Every row comes from one small tree of marks. The marks that hang from a mark follow it in brackets, in alphabetical order. Every link used is in the known rows. Which tree was each row made from?
In the rows, 128 means zero.
Known rows:
gisatu{vate zetan{degi{liro}}}: [106 167 167 102  92 165 199 136 100  92 182 112 128 140 116 178 157  75
 122 151 159  99 101 194 133 101]
nadi{degi}: [130 142 128 108 105 109 107 100 116 128 118 137 146 144 106 118 111 109
 122 155 145 117 154 118 145 114]
liro{degi}: [145 127 122 120 113 140 111 114 115 105 106 150 139 133 105 118  94  91
 119 140 144 124 168 126 127 126]
gisatu{vate{duzas kida{degi{zetan}}}}: [140 137 139  76  80 123 188 145 125  84 148 151  97 108 141 195 156 101
 144 170 121 113 169 140 142 138]
vate{duzas{zetan} gisatu kida{degi{liro}}}: [124 127  80  75  82 120 199 147 135 116 125 193  58 101 115 172 167 127
 112 192 117 121 205 135 192 164]
vate{kida}: [134 112 124 136  88 125 141 128 135 118 140 154 102 126 126 145 145 136
 135 153 112 133 165 102 153 130]
nadi{savut}: [101  73 149 116 115 113 137 129 100 121  97 122 117 133 138 106 152 122
 150 108 108 138 113 105 131 147]
gisatu{vate{duzas kida{degi{liro}}} zetan}: [128 155 145  85  75 142 206 153 128  77 182 136  83 126 122 204 172  91
 154 168 146 106 147 168 152 126]
gisatu{vate{kida} zetan{duzas}}: [141 144 174 106 103 157 178 147 130  74 160  97 114 124 130 160 178  89
 131 167 133 128 119 182 131 111]
savut{nadi{degi{kida liro}}}: [122 132 164 105 102 133 127 131  83 166 128 153 113 156 117 130 119 111
 169 162 148  85 166 137 177  97]
liro{degi{kida{vate{gisatu{zetan{bezuv duzas}}}}}}: [157 134 105  92 103 157 109  83 142 117 100 145 132 146  94 117 132  87
 103 176 107 126 177 154 156 120]
bezuv{zetan{duzas gisatu{vate}}}: [156 154 172  95 140 142 167 111 117 102 117  85 153 115 135 102 131 121
  86 178 117 168 120 165 124 132]
nadi{degi{liro} savut}: [ 81  95 145  97  89 112 108 106  54 134  92 148 120 143 110 115 149  97
 146 143 127 122 131 106 173 143]
kida{vate}: [156 139 134 120 107 144 136  93 142 138 109 144 112 124 130 126 157 114
 123 147 102 105 113 117 154 122]
savut{nadi{degi{liro zetan{bezuv duzas gisatu{vate}}}}}: [126 168 169  81 101 152 152 137  76 120 113 128 123 151 123 132 136 109
 152 181 151  79 143 162 164  94]
nadi{degi{kida{vate} zetan{duzas gisatu}} savut}: [121 113 130  71  75 117 142  48  87 143  70 116 125 150  92  89 173  95
 119 176  97 133 153 108 154 152]
duzas{zetan{bezuv degi gisatu{vate}}}: [123 170 123  78  70 132 161 115 148  95 142 111 124 120 109 135 185 119
 107 123 107 125 130 181 116  96]
liro{degi{zetan}}: [148 141 108 110 111 146 137 103  98 106  96 154 136 132 100 129  98  93
 109 150 155 122 165 123 109 130]
liro{degi{zetan{bezuv duzas gisatu{vate{kida}}}}}: [150 162 111  86  88 162 137 102 116  67  99 129 139 134 100 129 131  94
 100 179 125 130 174 151 127 127]
vate{kida{degi}}: [144 115 108 109  68 123 154 129 139 126 149 166  96 131 140 150 160 133
 136 164 104 127 182  93 166 132]
bezuv{zetan}: [150 131 147 115 140 119 149 115 118 130 117 136 139 125 145 121 109 139
 107 148 132 159 120 125 118 121]
nadi{degi{zetan{bezuv duzas}} savut}: [104 114 123  64  95 111 116 100  90  94  61 123 141 155 127 106 161 108
 126 150 112 137 131 116 143 131]
degi{kida liro zetan{bezuv gisatu{vate{duzas}}}}: [ 94 180  88  77  85 157 151  88  81 145 147 133  98 128  83 189 186 129
 121 186 102 126 146 187 153 153]
nadi{degi savut}: [104  91 148  96  91  95 115 101  89 120  87 131 134 149 116  96 135 103
 144 135 125 126 140  94 147 133]
zetan{bezuv degi duzas gisatu}: [107 189 105  70  95 176 140 114 180  48 122  69 176 169 132 101 167 120
  64 158  77 142 149 192 170 113]

Write each row's tree:
[132 146  89  90  63 149 160 123 118 115 138 156  91 130 133 159 189 134
 118 187  96 130 175 120 181 142] : vate{kida{degi{liro zetan{bezuv duzas gisatu}}}}
[ 98 162  90 113  96 158 160  77  61 187 146 136  97 125  70 157 166 130
 111 180 122 131 148 154 146 166] : degi{kida liro zetan{gisatu}}
[ 98 192  90  89 116 182 138 115  84 106 110 111 120 129 110 147 184 132
  92 173 112 134 112 182 159 149] : degi{liro zetan{bezuv duzas gisatu}}
[145 153 178  91  93 137 172 132  92 119 114 126 123 149 120 121 125 108
 153 184 155  84 163 137 151  95] : savut{nadi{degi{zetan{duzas gisatu{vate{kida}}}}}}
[139 157  69  68 102 138 153  72 148 143  99 155 102 141 109 164 171 137
 104 188  84 119 155 150 150 136] : degi{kida{vate{duzas gisatu}} zetan{bezuv}}
[110 150  88  69 124 122 177 142 168  84 105 149 115 124 118 148 135 126
  91 153 126 122 161 174 150 135] : vate{duzas{zetan{bezuv degi}} gisatu}
[136 159 144 106 108 135 194  93 128 114 136 114 156 144 123 106 107 129
  73 163 131 151 138 136 128 121] : bezuv{zetan{degi gisatu}}
[171 150 102  78  88 151 194  92 149 151 119 151 102 139 128 126 176 111
 100 195 105  85 132 124 175 127] : kida{degi vate{gisatu{zetan}}}
[115 143  83  85  87 141 219 148 145  98 147 172  70 135 110 177 150 123
 112 211 136 108 196 141 200 161] : vate{duzas gisatu{zetan} kida{degi{liro}}}
[134 162 141  68  77 164 158 152 138  63 163 111 107 137 145 181 214 101
 134 178 106 124 126 197 163 100] : gisatu{vate{kida{degi{liro}}} zetan{bezuv duzas}}
[123 169 127  66  66 143 182 157 150  55 177 137  88 139 133 213 188 107
 157 168 124 106 143 183 162 109] : gisatu{vate{duzas kida{degi{liro}}} zetan{bezuv}}
[114 146 143  73  99 128 149 144 123  94 148 139 110 106 128 193 167  93
 138 133 116 122 141 190 139 121] : gisatu{vate{duzas{zetan{bezuv degi{kida liro}}}}}
[ 81  84 136  93  82 105  98  89  57 161 104 151 115 148  99 120 157  98
 148 151 111 133 153 111 179 148] : nadi{degi{kida liro} savut}
[124 148 161 102 106 138 152 136  67 146 114 154 115 153 122 134 116 111
 160 165 170  77 147 132 160  97] : savut{nadi{degi{liro zetan}}}
[152 153 162  87 115 148 175 113 103 108 127 107 134 113 138 120 150 119
  90 196 108 164 137 159 151 139] : bezuv{zetan{duzas gisatu{vate{kida{degi{liro}}}}}}
[101 164  92  79  95 127 151 129 162  95 134 139 101 125 107 160 161 121
 121 119 117 134 167 173 154 138] : vate{duzas{zetan{bezuv degi{kida liro} gisatu}}}
[146 150  95  96 105 147 120 106 113  89  94 154 137 142 106 137 112 102
 111 151 140 123 162 134 117 118] : liro{degi{zetan{bezuv}}}
[123 167 154  88 104 150 145 134  85 125 106 133 123 159 121 122 130 117
 149 175 152  84 148 152 168  97] : savut{nadi{degi{liro zetan{bezuv duzas gisatu}}}}
[117 161 150  79  93 171 177  97 136  97 149  66 165 140 110 112 162  81
  72 178  92 142 167 197 156 134] : zetan{degi{kida} duzas gisatu{vate}}
[ 93 107 120  73  71 115 133  68  55 156  82 166  98 144  95 138 171  90
 141 167 112 117 150 107 179 158] : nadi{degi{kida{vate{duzas}} liro zetan} savut}
[122 139 171 109 106 136 135 144  81 144 120 150 117 153 125 125 113 112
 167 158 161  77 149 134 174  94] : savut{nadi{degi{liro}}}
[149 146 100  80  87 159 169  97 108 168 114 174  93 123 132 141 184 107
 100 205  94  83 134 126 207 144] : kida{degi{liro} vate{gisatu}}
[ 89 190 123  79  39 173 169 111 126  69 172 117 135 151 109 165 178 116
  96 184  88 106 149 185 184 107] : zetan{bezuv degi{liro} gisatu{vate{kida}}}
